Every row comes from one small tree of marks. Brackets hold a mark, then the marks that hang from it, in the order of their numbers. Every link used is in the known rows. Which tree was each row made from?
Known rows:
[Z_919 [Z_754 Z_222 Z_657]]: [  4.5 -55.8  -7.2  10.2   7.9 -16.1  -8.8  -2.5  59.6  -9.4  -8.7  23.7
  -7.6 -11.1   4.5   3.1  25.4  46.1]
[Z_222 Z_754 Z_902]: [ 12.8  14.8  11.6   2.6  19.5   9.9   4.3   1.9   2.1  -5.3 -13.3   8.4
  12.9  22.7   7.6  33.5   9.1  41.6]
[Z_919 [Z_754 Z_657]]: [ 15.4 -29.5  -6.8   5.5 -10.6 -10.7  -4.9  -1.2  43.5  -6.1  -7.6  18.7
 -18.4   0.0   6.7   4.3  17.7  23.8]
[Z_902 Z_657]: [  7.6 -31.7  17.6  -2.4  10.3  12.7   2.0 -16.6 -11.7  -0.9   0.3  -9.1
 -11.8 -20.2  -6.0  11.1   6.8  -6.8]
[Z_919 Z_754]: [ 14.4 -14.1  -1.6  -3.0 -17.7  -9.3  -5.1   9.8  28.7  -6.8  -5.3  26.5
  -1.1  -0.2   0.3  -0.4   1.6   9.6]
[Z_754 [Z_657 Z_902]]: [-12.1 -20.6  10.3  16.1  10.7  -0.9  -1.5  -7.5 -13.2   5.2   3.7  -8.7
 -28.7  -8.8   8.5 -15.2  21.2  24.2]
[Z_580 Z_156 [Z_754 [Z_222 [Z_902 Z_657]]]]: [  9.8 -41.5  55.1   7.5  25.2  28.7   1.7  20.9  -2.2 -26.3 -20.8 -21.2
   5.1 -22.9  11.3  42.8   6.9  41.1]
[Z_156 Z_222 Z_580]: [ -8.1  29.5 -19.0 -22.5 -12.0  -6.3  -9.2  10.8  -5.8   7.3  -1.9 -16.6
  -4.0  -5.2  19.4 -15.4  17.5   4.2]
[Z_580 Z_156 [Z_754 Z_222]]: [ -4.9 -33.5  35.8   6.3  21.3  15.0  -4.1  35.5   4.1 -24.4 -19.0  -9.7
   7.6 -13.6   7.4  21.4   1.3  20.5]
[Z_156 [Z_222 Z_902] Z_580]: [  1.3  45.5 -11.8 -19.6 -14.3  -1.8  -3.9   7.7  -4.9   3.6  -5.1 -22.2
   4.4  -0.2  29.0  -0.9  16.9  32.8]
[Z_754 Z_222 [Z_657 [Z_902 Z_919]]]: [-30.8 -50.6  26.7  37.0  21.9  -4.1 -16.7  -8.2  -5.9  15.6   7.5   2.7
  -6.1 -27.7  -2.2 -14.3  29.7  52.4]
[Z_657 [Z_754 Z_222] Z_902]: [-25.9 -33.6  25.7  29.7  24.8   7.1  12.2   5.7 -36.0  -5.9   3.9  11.1
   3.1 -13.6  -0.3 -26.8   4.3  38.2]
[Z_156 [Z_580 [Z_754 [Z_657 Z_902]]]]: [  0.9   4.9  11.9 -10.6  26.9   6.2  -5.7  14.6 -28.0   2.6  -4.5 -13.3
 -19.3  -9.9  32.3 -14.9  22.6  26.1]
[Z_657 [Z_754 [Z_222 [Z_902 Z_919]]]]: [ -6.9 -14.9  31.7  38.8  10.3  15.8   7.6   0.6 -12.0   0.7  -0.9   9.3
  30.1  -2.2   1.1   8.7   2.0  58.3]
[Z_580 Z_754]: [ 14.4  -2.0  17.0  -7.6  11.1  18.7  -2.6  24.1 -16.2  -7.0  -4.9  -6.4
   0.6  -2.7  18.9   6.8   1.0   7.2]
[Z_919 [Z_754 [Z_657 Z_902]]]: [  2.2 -33.2   6.6  12.2  -7.2 -11.1  -4.7   2.2  16.8  -3.3  -0.7  18.7
 -26.2  -7.4   7.4 -14.2  21.0  29.7]
[Z_580 [Z_156 Z_222] Z_754]: [  2.0  -1.9  30.3  -4.5 -16.1  21.8  -5.3  47.1 -15.2 -20.0 -17.1 -30.0
  -8.7  -7.8  21.2  15.9   5.8   1.4]
[Z_657 Z_754 [Z_902 Z_919]]: [-19.5  -8.3  47.1  40.8  -5.1  17.0   3.2   8.9 -66.0  13.4  12.2   9.4
   6.7  -9.6  -3.9 -25.6  -2.9  18.4]

Write each row's tree:
[ 20.9 -12.9  27.3   0.3  28.4  21.2   5.6 -12.4  -8.3  -4.7 -12.0  -0.9
   1.9   4.1   2.5  43.9  15.9  37.0] => [Z_222 Z_754 [Z_902 Z_657]]
[  5.4  34.9   4.9  -8.0 -35.8  -5.5 -18.4  16.9   4.5  14.2  -4.0   1.5
  16.8  -5.0  21.3   0.1  19.2  42.8] => [Z_156 [Z_222 [Z_902 [Z_919 Z_754]]] Z_580]
[ 16.3   5.5  27.2  18.0 -27.5   2.2 -10.4   5.3  12.5   8.6  -0.8  21.0
  21.3  -0.4   3.6  17.1   1.9  42.9] => [Z_222 [Z_902 [Z_919 Z_754]]]
[-10.4 -16.7  35.2  21.2 -20.8  -4.1 -15.5  12.7 -22.1  14.3   8.8  26.8
   3.4 -15.9  -6.4 -21.9   6.1  18.4] => [Z_657 [Z_902 [Z_919 Z_754]]]
[  4.2  28.2  -2.5 -30.4  -1.9   9.8 -11.3  33.2 -21.8   0.0  -5.7 -22.5
  -2.4  -8.4  36.7  -9.3  17.6  11.2] => [Z_156 Z_222 [Z_580 Z_754]]
[-17.4 -20.9  28.7  30.2   1.9   2.0 -12.2  -6.0 -24.4  19.2  10.0  -5.0
 -17.1 -14.7   2.3 -14.3  21.8  26.5] => [Z_754 [Z_657 [Z_902 Z_919]]]
[  7.0 -28.7  34.8  22.6  25.6  19.9 -12.7   9.4   5.9   0.0  -6.8 -10.9
  10.6 -12.3  25.0  25.0  26.7  72.9] => [Z_580 [Z_754 [Z_222 [Z_902 Z_919]] Z_657]]
[ -8.4 -21.3  12.6  13.1  32.2   1.9  -1.8  -1.2 -12.4   1.8  -6.3   6.5
 -21.0   7.9   3.5   4.0  27.4  33.1] => [Z_222 [Z_754 [Z_657 Z_902]]]
[  3.5  17.8  28.1   5.9 -14.2  21.6  -1.8  -0.5 -41.3  13.7   0.4 -22.4
   9.0 -17.3  18.8   5.7  18.5  35.9] => [Z_156 [Z_222 [Z_902 [Z_657 Z_754] Z_919]] Z_580]
[ 18.1 -14.1  31.8  16.3   7.8  28.1  19.7 -14.7 -24.3  -7.9  -4.2 -10.7
  -0.3  -4.2   8.3  22.6   0.8  31.7] => [Z_222 [Z_902 [Z_657 Z_754]]]
[  7.9 -27.1  17.0  22.4 -20.9  -4.9 -18.5  -0.2  24.2  12.8   0.2  23.0
  -1.8  -7.9  -2.0   4.9  16.4  25.0] => [Z_902 [Z_919 [Z_754 Z_657]]]
[-13.1 -22.4  28.4  26.3  24.0   4.3 -12.5  -0.6 -22.5  15.8  -1.9  10.1
 -10.9   1.3  -1.8   3.1  28.4  34.9] => [Z_222 [Z_754 [Z_657 [Z_902 Z_919]]]]
[  4.2 -10.7  35.8   3.3  -4.0  20.7   2.1  13.6  -5.7 -16.6 -21.4 -23.5
  -8.0  -3.0   3.3  44.4  16.4  24.7] => [Z_580 [Z_156 [Z_222 Z_754 [Z_902 Z_657]]]]
[ -4.1 -36.3  19.7  19.6  -9.6  -8.6 -21.2   8.3  26.1   9.4  -0.1  35.5
  23.5 -17.2 -11.2   0.2   9.1  31.6] => [Z_902 [Z_919 [Z_754 Z_222]]]
[-19.6 -37.0  33.7  25.9  -5.5  -8.9 -20.3  11.5  -9.8  11.7   6.7  32.3
  12.4 -26.4  -8.7 -20.8  12.5  37.1] => [Z_657 [Z_902 [Z_919 [Z_754 Z_222]]]]
[ 10.6  17.1   6.3 -22.1  13.8  13.0  -4.2  -0.2 -13.5   1.8 -13.2 -16.5
  -0.5  -2.8  22.4  24.3  31.0  37.2] => [Z_156 [Z_222 Z_754 [Z_902 Z_657]] Z_580]
[ -0.9 -58.4  25.2  17.6  28.6  19.6  12.7 -13.1 -15.0  -9.7  -2.0   0.2
  -0.4 -23.9  -7.3   8.1   7.2  20.0] => [Z_902 [Z_657 [Z_754 Z_222]]]
[  4.0  -3.1  20.9   3.0  29.8   9.4 -15.5   8.4   1.6   8.7  -8.1  -8.8
  14.2 -12.4  30.0  14.0  28.4  66.8] => [Z_156 [Z_580 [Z_754 [Z_222 [Z_902 Z_919]] Z_657]]]
[ -2.4 -29.9   1.0  19.2  25.9  -1.6  -0.2 -17.0  36.7  -5.8  -6.7  -7.8
  -1.2  -5.6  13.1  20.6  25.6  70.9] => [Z_754 [Z_222 Z_902] Z_657]
